Each row comes from the steps of one walk. Every step used is in the known rows, and no mark comes twice. Write the walk behind each row, first mark first.
Known rows:
M, G, H, P: [-4.71 -5.84  1.67 -2.08  1.73  0.78 -1.50  4.38 -1.88 -3.18  3.37  1.39
 -3.43 -4.92 -1.02 -3.28  2.75 -3.17 -1.55]
X, H, M, G, Q: [-5.53 -1.75  1.27 -1.59  1.55  1.10 -2.49  4.64 -0.71 -0.54  2.40 -0.31
 -1.55 -3.16 -1.71 -2.57  2.63  0.27  2.95]
Q, X, H, P: [-5.91 -2.58  3.35 -1.17  1.22  2.15 -2.70  4.98 -2.96 -2.36  1.91  0.17
 -4.36 -5.33 -1.03 -4.72 -0.73 -3.52 -1.77]
Q, X, H, M: [-3.39 -0.12  3.42 -0.74  2.56  1.75 -3.33  3.77 -3.20 -1.86  0.96  0.12
 -3.40 -4.95 -0.52 -6.51 -0.16  0.00  2.22]
Q, M, G, H, P, X: [-2.42 -2.91  2.93 -1.28  3.33 -1.22 -2.28  2.91 -2.79 -1.92  3.96  0.80
 -0.10 -6.65 -3.38 -3.23  2.58 -2.12 -2.00]
Q, P, X, H: [-4.63 -1.49  5.48 -2.76  2.56  0.52 -4.66  3.72 -3.24 -2.53  2.33 -0.41
  0.31 -5.65 -3.53 -4.00  0.59 -3.23 -2.47]
M, G, Q, X, H, P: [-8.68 -2.66 -0.03 -1.69 -0.11  1.69 -3.32  5.91 -1.87 -1.40  2.95 -1.35
 -3.25 -3.39 -2.08 -3.81 -0.06 -3.68  1.53]
P, X, H, M: [-2.62 -1.83  5.04 -3.00  4.55  0.25 -1.38  1.92 -3.07 -1.03  1.51  0.50
 -0.69 -5.88 -2.48 -3.86  1.17 -1.10  0.52]
H, M: [-2.12 -1.79  5.42 -1.53  3.05 -0.30 -0.74  1.54 -1.08 -3.84  0.82  1.82
 -3.06 -5.06  0.68 -5.38  1.37  0.39  1.09]
H, M, G: [-3.17 -2.96  2.94 -2.13  2.23 -1.12 -1.18  1.69  1.22 -2.87  1.43  1.53
 -4.22 -4.01  1.56 -5.51  2.29 -0.25  2.04]
H, M, G, Q, P, X: [-4.42  1.50  2.98 -3.56  1.65 -2.06 -1.58  3.95  0.22 -3.39  2.65 -0.66
  1.57 -4.00 -2.18 -4.58  0.73 -1.32  4.30]
X, H, P, G, Q, M: [-5.37  0.99  4.54  0.59  3.19  0.46 -1.46  5.83 -1.16 -3.21  2.47 -0.02
  0.02 -5.56 -4.02  0.61  0.55 -0.96 -3.71]
P, X, H: [-4.68 -4.36  4.91 -3.27  4.13  0.95 -3.71  1.06 -3.69 -1.02  1.99 -0.13
 -0.90 -5.64 -3.56 -3.45  1.12 -2.14 -1.71]
H, P, G: [-5.16 -3.17  5.62 -2.56  3.38 -0.78  1.37  2.79  0.96 -6.17  1.26  1.14
 -3.54 -5.86 -0.48 -1.67 -0.17 -3.17 -3.07]
Q, M, G: [-3.08 -2.80  3.26  0.17  1.82 -1.18 -4.78  0.96  0.20 -2.76  2.73  1.16
 -3.23 -4.17  0.07 -5.61  3.44  1.05 -1.31]
M, G, H, P, X: [-4.67 -5.79  2.16 -4.22  2.84 -0.47 -0.71  2.87 -2.80 -2.21  3.31  0.35
 -1.05 -5.84 -2.63 -2.95  1.76 -4.03 -0.42]
X, H, P, G, Q: [-7.20 -2.20  4.27 -2.01  2.75  1.69 -0.09  5.99 -0.91 -3.60  1.98 -0.47
 -1.22 -4.83 -3.52  1.37 -0.13 -3.04 -2.12]
M, G: [-5.23 -5.73  2.79 -2.62  1.55 -0.63 -3.22  0.78  0.44 -3.12  2.15  0.79
 -4.16 -3.72  0.47 -5.18  2.78 -1.21 -0.07]
X, H, P: [-5.66 -4.35  4.62 -1.18  1.93  1.54 -1.69  4.63 -2.26 -2.34  3.10  1.03
 -3.65 -5.54 -1.56 -2.30  1.20 -3.34 -4.70]
G, Q, H, P: [-7.34 -2.74  6.83 -2.18  2.70  2.19 -0.04  4.86 -3.20 -3.64  3.24  0.64
 -3.23 -5.60 -2.40 -2.68  0.49 -2.56 -0.81]

Write each row's walk:
[-8.04 -2.86  0.34 -1.55  0.57  2.22 -5.65  3.94 -2.16 -0.57  2.12 -1.67
 -2.58 -2.73 -2.34 -5.13  0.81 -0.91  3.34] | M, G, Q, X, H
[-2.73 -3.14  2.41  0.68  1.79 -0.23 -2.92  4.33 -2.03 -2.48  3.91  1.80
 -2.22 -5.83 -1.30 -3.65  3.18 -0.67 -2.60] | Q, M, G, H, P
[-7.22 -1.82  7.38 -2.64  4.73  2.03 -0.57  2.87 -1.81 -5.13  1.38 -0.31
 -1.57 -5.08 -3.32 -1.77  0.41 -0.89  1.12] | P, G, Q, H
[-3.39  0.52  5.36  0.38  3.87 -0.90 -2.86  1.80 -0.40 -4.51  1.15  0.18
  0.35 -4.78 -3.08 -1.39  1.05  2.26 -0.26] | P, G, Q, M
[-6.56 -1.39  3.62 -1.69  2.72  1.17 -0.98  5.25 -0.86 -4.58  1.16 -0.66
 -3.67 -5.55 -1.27 -2.35 -1.65 -4.04 -1.79] | Q, X, H, P, G
[-4.84 -0.09  7.17 -1.70  3.46  1.75 -0.45  3.56 -3.05 -3.13  1.69  0.82
 -1.92 -5.28 -1.88 -4.28  0.85  1.21  3.34] | G, Q, H, M
[-6.48 -0.61  3.36 -2.20  2.36 -0.07  0.44  4.28 -0.32 -5.73  0.50 -0.92
 -2.16 -4.54 -1.94 -2.48 -2.77 -2.41  1.70] | H, P, G, Q, X
[-2.90 -0.73  5.13  0.96  2.57  0.03 -4.29  1.55 -2.35 -2.58  2.13  0.99
 -0.26 -4.31 -2.48 -3.77  1.58  2.58 -0.10] | G, Q, M
[-1.00 -1.12  5.14 -1.45  5.27  0.07  0.49  3.24 -1.44 -4.76  0.19  1.37
 -0.80 -5.82 -1.57 -2.18  1.06  0.84  1.22] | P, G, H, M
[-7.35 -2.41  6.97 -4.12  4.10  1.19  0.65  3.43 -4.10 -2.87  3.09 -0.22
 -1.01 -6.51 -4.47 -2.74 -0.51 -3.96  0.42] | G, Q, H, P, X
[-5.04 -2.94  3.25 -1.18  1.96  2.29 -5.47  2.92 -3.60 -1.79  1.15 -0.33
 -3.78 -4.46 -1.50 -6.03  0.07 -1.29  0.03] | Q, X, H
[-4.80 -0.25  4.62 -0.95  0.57 -0.04 -4.07  3.89 -1.84 -4.63  2.63  0.37
  0.07 -3.91 -2.01 -4.01  0.36 -0.89  0.35] | G, Q, P
[-5.77 -0.29  4.57 -2.57  2.03  1.07 -4.99  4.61 -3.88 -2.06  2.88 -1.23
  2.62 -4.70 -5.31 -2.54  0.26 -2.59 -0.16] | G, Q, P, X, H
[-5.44  0.69  7.69 -2.50  5.28  1.08  1.53  3.44 -1.02 -5.23  0.68  0.24
 -1.14 -5.39 -2.36 -2.35  0.16  0.70  3.13] | P, G, Q, H, M
[-5.75 -1.73  1.80 -3.40  3.17  0.14 -2.06  3.39 -1.72  0.28  2.34 -1.00
  0.67 -3.95 -3.50 -2.71  1.80 -0.82  3.89] | P, X, H, M, G, Q
[-6.68 -2.79  0.69 -2.12  0.70  0.49 -4.16  1.99 -1.03 -2.60  1.54 -1.28
 -2.81 -2.58 -0.88 -6.29  0.25 -0.27  4.75] | M, G, Q, X
[-3.61 -1.41  7.89 -1.90  4.14  1.25 -0.38  2.57 -2.58 -3.68  1.77  1.65
 -4.06 -6.20 -0.07 -5.85  1.49  0.39  0.98] | Q, H, M
[-6.18 -3.79  7.66 -2.52  2.97  1.79  0.13  3.65 -2.83 -4.29  2.87  1.63
 -4.91 -6.74 -0.48 -4.50  0.96 -3.74 -2.90] | Q, H, P
[-4.49  0.83  2.60 -0.27  2.09  1.94 -3.57  4.52 -3.48 -1.17  0.87 -0.59
 -1.44 -4.07 -2.24 -4.90 -0.62  1.06  4.52] | G, Q, X, H, M
[-0.72 -2.29  4.33 -0.84  4.02  0.88 -1.54  2.50 -3.65 -2.97  1.36  2.05
 -1.58 -5.90 -1.07 -4.58  2.02  1.12  1.11] | G, H, M
[-4.04 -2.71  2.63 -3.72  3.72 -0.33 -1.75  2.44 -0.90 -0.41  2.19 -0.09
 -1.45 -4.75 -1.89 -4.26  2.31 -1.59  1.66] | P, X, H, M, G
[-4.93  0.02  0.68 -1.83  1.08 -0.35 -2.33  3.16 -0.19 -2.61  0.91 -0.71
 -2.59 -3.06  0.04 -6.81 -0.03  0.53  7.10] | H, M, G, Q, X
[-6.01 -1.30  2.76 -4.01  1.18 -1.56 -3.71  2.61 -0.59 -3.37  3.04 -1.15
  1.48 -3.56 -2.81 -3.85  0.86 -2.92  2.03] | M, G, Q, P, X
[-7.59 -1.55  2.39 -0.91  0.79  2.47 -2.90  5.52 -3.85 -1.74  2.18 -0.86
 -2.71 -4.33 -3.00 -3.36 -1.29 -2.82  0.59] | G, Q, X, H, P
[-3.97  2.83  4.72 -2.26  2.41  0.24 -2.74  5.69 -3.13 -1.97  2.23 -0.69
  2.86 -5.07 -4.34 -2.53 -0.09 -1.35  1.76] | G, Q, P, X, H, M
[-6.03 -4.63  2.07 -2.39  1.50  0.06 -3.48  1.65 -0.12 -2.53  2.56  0.06
 -2.23 -2.63 -1.37 -3.34  2.14 -0.35  2.15] | M, G, Q
